What can hang from each mark:
V: L S
S: P V Y
P: S
L: P V Y
K: P
Y: S W
J: P

Each row was made from one small tree. The marks that hang from a mark follow it in brackets, in alphabetical order. Every link used is in the known rows. Write each row's tree.
Known rows:
Y{S{V} W}: [ 2.55  1.48 -1.33 -0.41 -0.99 -1.40 -2.20  3.37 -2.51  5.62 -1.27 -4.12
 -2.00  0.52  1.54  0.19 -2.70  2.95  0.48 -3.10]
K{P{S{V{L} Y}}}: [-2.35  1.59  2.49  0.52  3.04  1.33  1.19 -0.34  1.24  0.24  0.59 -4.53
 -4.51 -1.64  1.09  4.00 -4.07  3.66  0.32  2.73]
S{Y{W}}: [-0.82  0.42  0.84  0.34  2.21 -0.12  0.79  2.05 -4.34  3.58 -0.13 -4.31
 -4.30 -0.76  2.97  2.83 -3.49  2.17  2.43 -0.48]
P{S{V{L} Y}}: [-3.78 -0.02  2.62  2.98  2.45  0.98  0.80  0.85 -0.81  1.23  0.14 -6.78
 -4.49 -1.00  2.51  2.70 -3.63  4.10  0.18  2.03]
S{P Y}: [-1.10 -2.31  2.59  2.31  3.25  0.56  0.93  2.12 -3.11  3.40  0.77 -5.82
 -5.62  0.73  4.53  1.66 -2.60  0.45  1.85 -1.36]
V{L S{P Y{W}}}: [-2.38 -0.34 -0.40  0.97  4.87 -0.40 -1.32  1.62 -5.15  5.86  0.03 -3.75
 -5.38  0.15  6.20  2.26 -4.70  0.54  1.32  0.80]
K{P{S{V Y}}}: [-1.85  1.60  2.47  0.17  2.67  1.62  1.63  0.85  0.80  0.45  0.38 -4.89
 -4.25 -1.55  0.28  4.27 -3.59  3.39  0.67  2.07]
V{L}: [-3.08  0.94  0.41  1.37  1.31 -1.62 -0.68 -2.15 -0.93  3.07  0.29 -3.29
 -3.58  0.37  2.33  2.02 -3.08  2.53  0.27  1.77]
Y{S{P V{L}} W}: [ 3.11  0.18 -0.58  0.00  0.35 -1.15 -3.41  2.93 -1.75  6.19 -0.96 -4.54
 -3.62  1.09  4.36 -1.00 -3.32  2.66  0.42 -3.83]
P{S}: [-4.76  0.81 -0.28 -0.19  0.55 -0.63  0.90  0.19 -0.50  2.40 -1.50 -4.74
 -3.14 -0.49 -0.79  5.23 -2.20  2.85  1.77  1.99]
J{P{S{V Y}}}: [-2.90  0.56  3.50  2.77  3.22  1.73  1.37  0.96 -1.61  1.93 -1.25 -5.66
 -5.73 -1.80  1.38  1.61 -4.14  4.38 -0.52 -0.26]
K{P}: [-1.09  2.48  0.71 -1.39  1.55 -0.37  0.63 -1.01  0.44  2.13  0.54 -2.24
 -3.32 -0.45 -0.41  3.76 -2.93  1.94  0.88  1.42]
P{S{V{L} Y{W}}}: [-2.53  0.82  1.76  1.39  2.53  0.98  0.21  1.96 -1.71  2.26 -0.48 -6.51
 -4.64 -1.47  2.92  3.13 -4.32  4.57  1.05  1.17]
Y{S W}: [ 0.65  1.17 -2.91 -2.02 -1.18 -2.27 -1.56  1.70 -2.58  5.54 -2.07 -2.58
 -1.96  0.42  0.73  1.89 -2.26  1.84  2.12 -2.15]
V{L{P Y}}: [-5.67 -0.11  0.65 -2.22  1.13 -2.91 -0.84  0.09 -0.52  2.44 -0.16 -1.49
 -5.52 -0.41  2.37  3.25 -1.63  3.99 -0.39  1.03]
Y{S{V{L}} W}: [ 1.98  1.48 -1.25 -0.10 -0.49 -1.63 -2.74  1.86 -1.94  5.39 -0.95 -3.80
 -2.43  0.56  2.65 -0.36 -3.31  3.43  0.08 -2.19]
P{S{Y}}: [-5.06 -0.45  0.92  1.04  1.72  0.32  2.07  0.75 -1.59  1.46 -0.93 -5.56
 -4.14 -1.09  0.62  4.97 -2.62  2.59  2.26  2.08]
L{P V{S} Y{W}}: [-7.97  1.26 -2.51 -8.07 -0.50 -4.47 -2.20  8.04 -4.11  5.36 -1.99 -0.02
 -5.19 -1.19  0.31  7.03 -0.67  1.55  2.03  0.30]
S{V}: [ 0.10  1.34  2.20  2.57  0.78 -0.16 -0.76  2.19 -1.50  3.52  1.04 -5.85
 -3.14  0.60  1.67  0.41 -2.54  3.18 -1.15 -0.65]
V{L{P Y{S W}}}: [-3.87 -0.05 -1.30 -3.97 -0.02 -3.59 -1.93  1.07 -0.92  3.81 -1.53 -0.60
 -4.91 -0.40  2.49  2.70 -1.76  3.96  0.38 -0.67]
L{Y{W}}: [-2.16  1.66 -0.78 -3.44  0.95 -2.41  0.57  2.77 -1.46  3.26 -1.40 -3.02
 -4.28 -1.09  2.41  3.23 -2.05  3.90  1.87 -1.19]
J{P{S}}: [-4.18  1.27  1.30  0.58  2.06  0.21  1.01 -0.79 -0.97  2.65 -2.31 -3.81
 -4.88 -1.48 -0.44  3.20 -3.60  3.67  0.47  0.35]
V{S{P}}: [-2.58  0.00 -1.02  0.64  2.77 -1.03 -0.99  2.16 -3.92  6.15 -0.22 -3.88
 -3.70  1.19  2.51  2.86 -2.65 -0.33  0.64  0.21]
J{P}: [-2.15  1.40  1.79  1.33  2.16 -0.30  0.38 -0.78 -2.03  3.62 -1.11 -3.00
 -4.77 -0.59  0.81  1.04 -3.43  2.87 -0.25 -0.89]
V{L S}: [-4.65  1.40 -1.48  1.18  2.67 -1.82 -1.11 -1.16 -3.27  4.98  0.12 -2.54
 -3.08  0.33  2.57  2.62 -3.62  1.17 -0.32  3.13]

Which tree is each row?
[-6.19  0.02 -2.71 -8.22 -3.06 -5.20 -2.38  7.20 -1.84  4.23 -2.67  0.01
 -4.56 -0.65 -0.25  5.37  0.35  2.05  2.37 -1.73] => L{P V Y{S W}}
[-0.66  2.33  1.94 -1.00  2.68  1.65  1.12  1.64  0.04  1.23 -0.09 -4.61
 -4.29 -1.90  0.55  4.65 -4.13  3.71  1.29  1.31] => K{P{S{V Y{W}}}}
[ 2.92 -0.72  3.49  2.30  3.48  1.63 -0.91  5.47 -3.90  4.74  1.05 -7.27
 -5.87  0.26  6.10 -0.17 -3.95  2.55  0.76 -3.58] => S{P V Y{W}}
[-2.63  0.87 -1.17  0.22  3.14 -0.60  0.25  2.74 -6.02  5.38 -0.39 -3.58
 -3.64 -0.38  2.78  3.37 -3.66  0.72  1.57  1.09] => V{S{Y{W}}}
[-6.38 -0.14 -2.21 -4.04 -2.40 -4.80  0.04  4.42  0.15  2.35 -1.85 -2.51
 -3.23 -0.29  0.30  3.45  0.29  1.10  2.29 -0.24] => L{V Y{S}}
[-4.38  0.21  2.25  1.50  3.04  1.04  1.96 -0.34 -1.76  1.91 -1.95 -4.43
 -5.63 -1.77  0.72  3.03 -3.89  3.41  0.78  0.44] => J{P{S{Y}}}
[-6.18 -0.71  1.30 -0.27  1.55 -0.91 -0.71 -0.64 -1.46  2.27 -0.28 -2.82
 -5.34 -0.49  1.40  4.56 -2.65  3.24  0.49  2.47] => V{L{P{S{Y}}}}
[-9.18 -0.92  0.66 -3.59 -1.05 -1.85 -0.67  4.96 -2.37  2.48 -1.24 -2.83
 -5.03 -0.76 -1.73  7.66 -0.84  1.13  2.58  2.14] => L{P{S{Y}} V}
[-2.27  2.09  0.66 -2.24  2.65  0.96  1.62  0.40 -0.12  1.21 -0.77 -3.27
 -4.27 -1.98 -0.08  5.96 -3.87  2.77  2.61  2.05] => K{P{S{Y{W}}}}
[-0.15  0.09 -0.10  2.38 -0.54 -1.68 -1.64  0.25 -0.44  3.84 -0.01 -4.38
 -2.34  1.08  1.98 -0.84 -2.21  2.63 -1.24 -0.94] => Y{S{V{L}}}
[-3.07  1.53  2.59  2.13  2.66  0.82 -0.12 -0.62 -0.23  2.54 -1.47 -4.69
 -5.28 -1.36  1.11  1.43 -4.34  4.97 -1.14  0.28] => J{P{S{V{L}}}}
[-3.99 -0.10 -1.03 -0.66  0.45 -3.26 -0.05 -1.21  0.60  2.19 -0.77 -2.58
 -3.85 -0.13  2.90  1.19 -1.81  3.26  0.24  0.59] => V{L{Y{S}}}
[-3.21 -1.12  0.35 -2.86 -1.06 -3.00 -1.11  4.16 -0.61  3.12 -0.94 -2.23
 -4.57  0.10  0.90  1.75  0.23  3.91 -1.29 -2.21] => L{P Y{S{V}}}
[-5.83  0.53 -1.46 -1.70  0.44 -2.55 -1.68  4.86 -3.50  5.52 -0.57 -3.42
 -3.50  0.84  1.09  4.48 -1.79 -1.46  2.10  1.09] => L{V{S{P}}}
[ 1.20 -1.93  4.45  4.24  3.51  1.63 -0.03  4.16 -2.79  3.55  1.74 -7.81
 -5.76  0.81  5.49 -0.65 -3.11  1.88 -0.26 -2.44] => S{P V Y}
[-2.64  1.55  2.58  1.81  2.25  0.99  0.55  0.61 -0.77  2.71 -1.66 -5.01
 -4.88 -1.28  0.23  1.73 -3.87  4.56 -0.84 -0.34] => J{P{S{V}}}
[-3.66  0.39  0.23 -0.56  1.85  0.32  1.34  1.65 -2.46  2.38 -1.59 -5.16
 -4.18 -1.43  0.95  5.41 -3.34  3.00  3.05  1.22] => P{S{Y{W}}}
[-3.08 -0.19  2.46  2.56  1.96  1.17  1.40  2.37 -1.37  1.52 -0.11 -7.22
 -4.22 -0.94  1.43  3.26 -2.96  3.64  0.58  1.23] => P{S{V Y}}
[-4.82  0.20 -1.12 -1.85  1.51 -1.83 -1.23  6.10 -5.09  5.64 -0.56 -3.73
 -4.34  0.06  2.63  4.51 -2.65 -1.30  3.10  0.48] => L{V{S{P Y{W}}}}
[-4.88 -0.16 -1.02 -0.49  3.82 -2.29 -0.77  1.11 -1.85  4.62 -0.42 -3.07
 -5.33  0.22  5.28  2.23 -2.86  1.50  0.04  1.13] => V{L{Y} S{P}}
[-1.50 -0.37 -0.58  0.31  4.01 -0.14 -0.43  3.88 -5.88  6.22 -0.29 -4.17
 -4.78  0.27  4.39  2.90 -3.66 -0.15  1.91 -0.55] => V{S{P Y{W}}}
[ 3.61  0.19 -0.64 -0.40 -0.15 -0.91 -2.85  4.34 -2.26  6.42 -1.30 -4.78
 -3.22  1.27  3.27 -0.42 -2.73  2.22  0.75 -4.70] => Y{S{P V} W}
[-8.35 -0.55 -0.49 -3.02  0.11 -2.59 -1.60  5.83 -5.30  4.87 -0.31 -1.45
 -4.48 -0.02 -0.33  6.22 -1.21 -0.81  1.42  2.02] => L{P V{S{Y}}}
[-4.45 -0.86  2.66 -0.14  1.06  0.34 -0.33  3.38 -2.36  2.48 -0.26 -4.49
 -5.22 -0.47  0.05  4.56 -1.83  3.64 -0.16  0.63] => L{P{S{V Y}}}
[-2.80 -1.33  0.14  1.80  4.08 -0.10  0.31  2.86 -5.00  5.20  0.35 -4.78
 -4.72  0.63  4.01  2.64 -2.94 -0.65  1.11  0.36] => V{S{P Y}}
[-0.90 -0.41  0.20  1.15 -0.98 -1.88 -2.43  0.99 -0.84  4.09 -0.16 -3.36
 -2.88  1.20  1.37 -0.14 -1.79  2.83 -1.60 -1.10] => Y{S{V{L{P}}}}
[ 1.54  0.82  2.76  2.23  2.48  1.06 -0.06  4.15 -4.08  3.81  0.97 -6.37
 -4.39 -0.58  3.96  0.56 -3.94  3.53  0.34 -1.58] => S{V Y{W}}
[-4.36  0.78 -0.08 -3.76  1.13 -2.89 -1.57  1.14 -1.30  3.48 -0.75 -1.03
 -5.65 -0.70  2.84  3.65 -2.27  4.41  0.42  0.12] => V{L{P Y{W}}}
[-5.56  1.23 -2.56 -5.77  0.86 -3.72 -1.25  7.54 -3.22  5.39 -1.88 -2.67
 -4.89 -0.79  2.85  4.99 -1.67  0.58  3.11 -0.58] => L{V{S{P}} Y{W}}
[-5.89  1.27 -2.01 -3.91  2.53 -3.08 -1.92  2.17 -3.58  5.29 -1.08 -0.30
 -5.11 -0.84  3.05  4.15 -2.73  3.13 -0.20  1.53] => V{L{P Y{W}} S}
[-3.58  1.22  1.39  1.74  1.22  0.07 -0.34  0.23  0.31  2.13 -0.38 -6.01
 -3.65 -0.46  1.14  3.02 -3.19  4.34 -0.25  1.94] => P{S{V{L}}}
[-1.80  0.77  1.77  0.99  1.94  1.20  0.72  3.39 -2.24  2.47 -0.73 -6.69
 -4.23 -1.26  1.79  3.53 -3.64  4.23  1.34  0.30] => P{S{V Y{W}}}
[-3.57  0.11 -0.86  1.28  3.53 -1.29 -1.75  0.04 -3.10  5.83  0.18 -3.28
 -4.28  1.05  4.26  2.07 -3.62  0.36  0.05  1.53] => V{L S{P}}
